Each row was made from one path, in order. Every step used is in the known rows, and no mark comes twice. Write each row's path.
(in the rows, 128 means zero)
Known rows
rafod, bamed, lato: [151 155 146 107 167 126 161 128 148 130 148 144 128 117 132  81 100 176
  77 151 137 136]
boru, lato, dolis: [154 153 163 114 167 104 115 119 184 123 167 144 160 105 104  79  99 186
  66 140 171 152]
lato, dolis, rafod, boru: [128 158 168 103 151  92 169  91 169 174 149 137 177 103  81 104 155 155
  88 129 144  91]
boru, rafod, bamed, lato, dolis: [142 157 158 138 171  97 121 115 169 150 145 144 128 141 120  84 113 174
  98 138 138 111]
bosa, domol, bamed, lato: [102 148 134 114 146  94 155 114 149 143 127 134 113 113 116 112 102 188
  67 152 159 152]
rafod, boru, lato, dolis, domol: [152 154 154 120 135  88 125 111 183 129 154 154 165  77  96 100 134 175
  57 136 154 125]
boru, rafod, bamed, lato, dolis, domol: [156 151 155 143 142  87 110 113 163 158 138 153 115 125 112 109 128 184
  85 130 145 116]
domol, dolis, rafod, boru, lato, bosa: [134 132 191 106 135  77 123 103 150 176 152 167 151  83 103 132 123 163
  66 146 136  82]
bamed, lato, dolis, rafod, boru: [136 147 163 100 155  77 161 110 178 161 149 159 165 119 103 104 137 157
  84 136 108  96]
bamed, domol, dolis, rafod, boru: [103 166 173 113 110  80 171 108 147 178 136 161 164 115  82 165 157 163
  59 129 108  96]
bamed, domol, dolis, rafod, boru, lato, bosa: [123 134 194 117 117  68 119 117 138 172 145 187 139 111  91 161 124 170
  59 142 112  90]
boru, lato, bosa: [165 123 179  99 160 123 119 117 140 137 163 163 132  84 112  81  83 181
  69 151 164 153]
bosa, domol, bamed, rafod, boru, lato, dolis: [ 81 170 141 127 145  58 132  90 170 166 118 126 153 123  93  97 129 174
  96 146 138  79]
boru, rafod, bamed, lato: [138 157 152 123 173 121 143 122 147 151 134 146 115 139 148  86 108 171
  97 142 117 117]
lato, boru, rafod, bamed, domol, dolis: [103 171 158 149 130  94 112 118 155 167 129 141 141 128  75 156 135 163
  81 137 145 119]
lato, dolis: [150 154 165 108 156 112 152 104 170 137 167 132 165  94  77  83 121 177
  71 133 179 155]
bosa, domol, dolis: [113 155 155 116 131  99 154  99 154 148 143 125 155  85  81 136 122 191
  39 144 178 159]
dolis, domol, bamed, rafod, boru: [110 171 149 105 112  94 179  86 134 185 118 139 144  84 100 108 160 160
  96 131 125  85]
domol, bamed, rafod: [115 169 158 100 144 109 170  95 135 179 132 131 140 111 109  83 124 168
 104 132 144 114]

Write each row's path
[128 164 155 107 115 102 157  92 130 186 124 141 129  92 104 108 138 178
  92 128 152 117] | dolis, domol, bamed, rafod
[ 94 156 153 120 136  69 138 101 166 169 125 139 158 105 113 150 136 177
  52 143 135  92] | bosa, domol, dolis, rafod, boru, lato
[137 145 145 104 170 106 137 120 163 173 128 145 137 126 115 115 117 156
  99 144 137 109] | dolis, rafod, bamed, lato, boru
[119 129 169 120 134  77 123 104 148 143 146 153 147  70  83 133 110 179
  42 161 155 120] | rafod, boru, lato, bosa, domol, dolis
[131 140 151 111 168 113 123 125 171 149 136 155 144 116 125 105 110 154
  89 145 115 149] | bamed, lato, boru, rafod
[ 98 135 154 117 146  84 131  98 135 151 128 140 119  83  95 105 109 175
  77 164 171 110] | rafod, boru, lato, bosa, domol, bamed
[174 138 158 112 130  91 130 119 173 133 160 164 141  90  94 109 117 189
  52 135 152 162] | bamed, lato, dolis, domol
[ 96 176 151  97 142 100 190  88 138 178 124 131 157 103 105  82 144 151
 109 139 119  82] | domol, bamed, rafod, boru
[107 151 163 115 128  86 152  93 150 186 131 129 148 105  88 157 137 188
  54 134 169 127] | bosa, domol, dolis, rafod
[ 81 145 128 129 155  85 115 113 166 167 106 132 115 123 111 128 115 167
  92 151 149 137] | bosa, domol, bamed, lato, boru, rafod
[136 162 159 128 124  72 102 100 167 171 138 149 133 108 102 101 122 189
  91 129 163 109] | boru, lato, dolis, domol, bamed, rafod
[124 131 174 133 142  75  99 100 132 188 131 145 112 110  97 146 106 193
  66 153 184  92] | boru, lato, bosa, domol, dolis, rafod, bamed
[132 160 150 111 116 113 155 100 143 159 137 132 125  72  98 114 134 184
  69 132 192 146] | dolis, domol, bamed
[118 144 172 103 145  88 139  97 132 174 133 157 133  97 114  80 111 156
 109 152 120  76] | domol, bamed, rafod, boru, lato, bosa
[113 134 176 114 131  64 127  96 136 169 133 159 151  93  87 126 114 174
  63 157 112  92] | bamed, rafod, boru, lato, bosa, domol, dolis
[127 164 161  87 152 114 196  95 141 166 137 141 177 103 106  81 140 150
  94 137  91  99] | bamed, rafod, boru
[144 148 137 108 172 120 142 129 166 132 143 141 141 106 106  96 102 158
  85 155 146 141] | rafod, bamed, lato, boru
[130 168 155 124 168 131 151 102 139 166 134 124 129 125 126  82 127 169
 102 135 153 112] | boru, rafod, bamed
[ 92 132 160 115 144  71 130  91 132 189 115 142 114 103 103 124 123 172
  92 153 165  78] | dolis, rafod, boru, lato, bosa, domol, bamed
[126 120 183 118 133  73 100 102 140 185 139 156 126  99  93 151 104 194
  52 147 173 119] | boru, lato, bosa, domol, dolis, rafod
[136 160 157 112 164  97 136 112 188 121 161 143 177  94 102  78 121 166
  70 144 147 120] | rafod, boru, lato, dolis
[116 116 174 108 124  58 146 101 139 183 132 165 134  94  86 161 128 170
  55 154 116  97] | bamed, lato, bosa, domol, dolis, rafod, boru
[132 160 151  99 165 120 159 118 167 122 148 146 166  93 131  80 114 163
  69 147 127 125] | rafod, boru, lato
[146 149 172 113 165  93 115 110 180 163 153 147 154 124 113  98 114 182
  81 130 165 119] | boru, lato, dolis, rafod
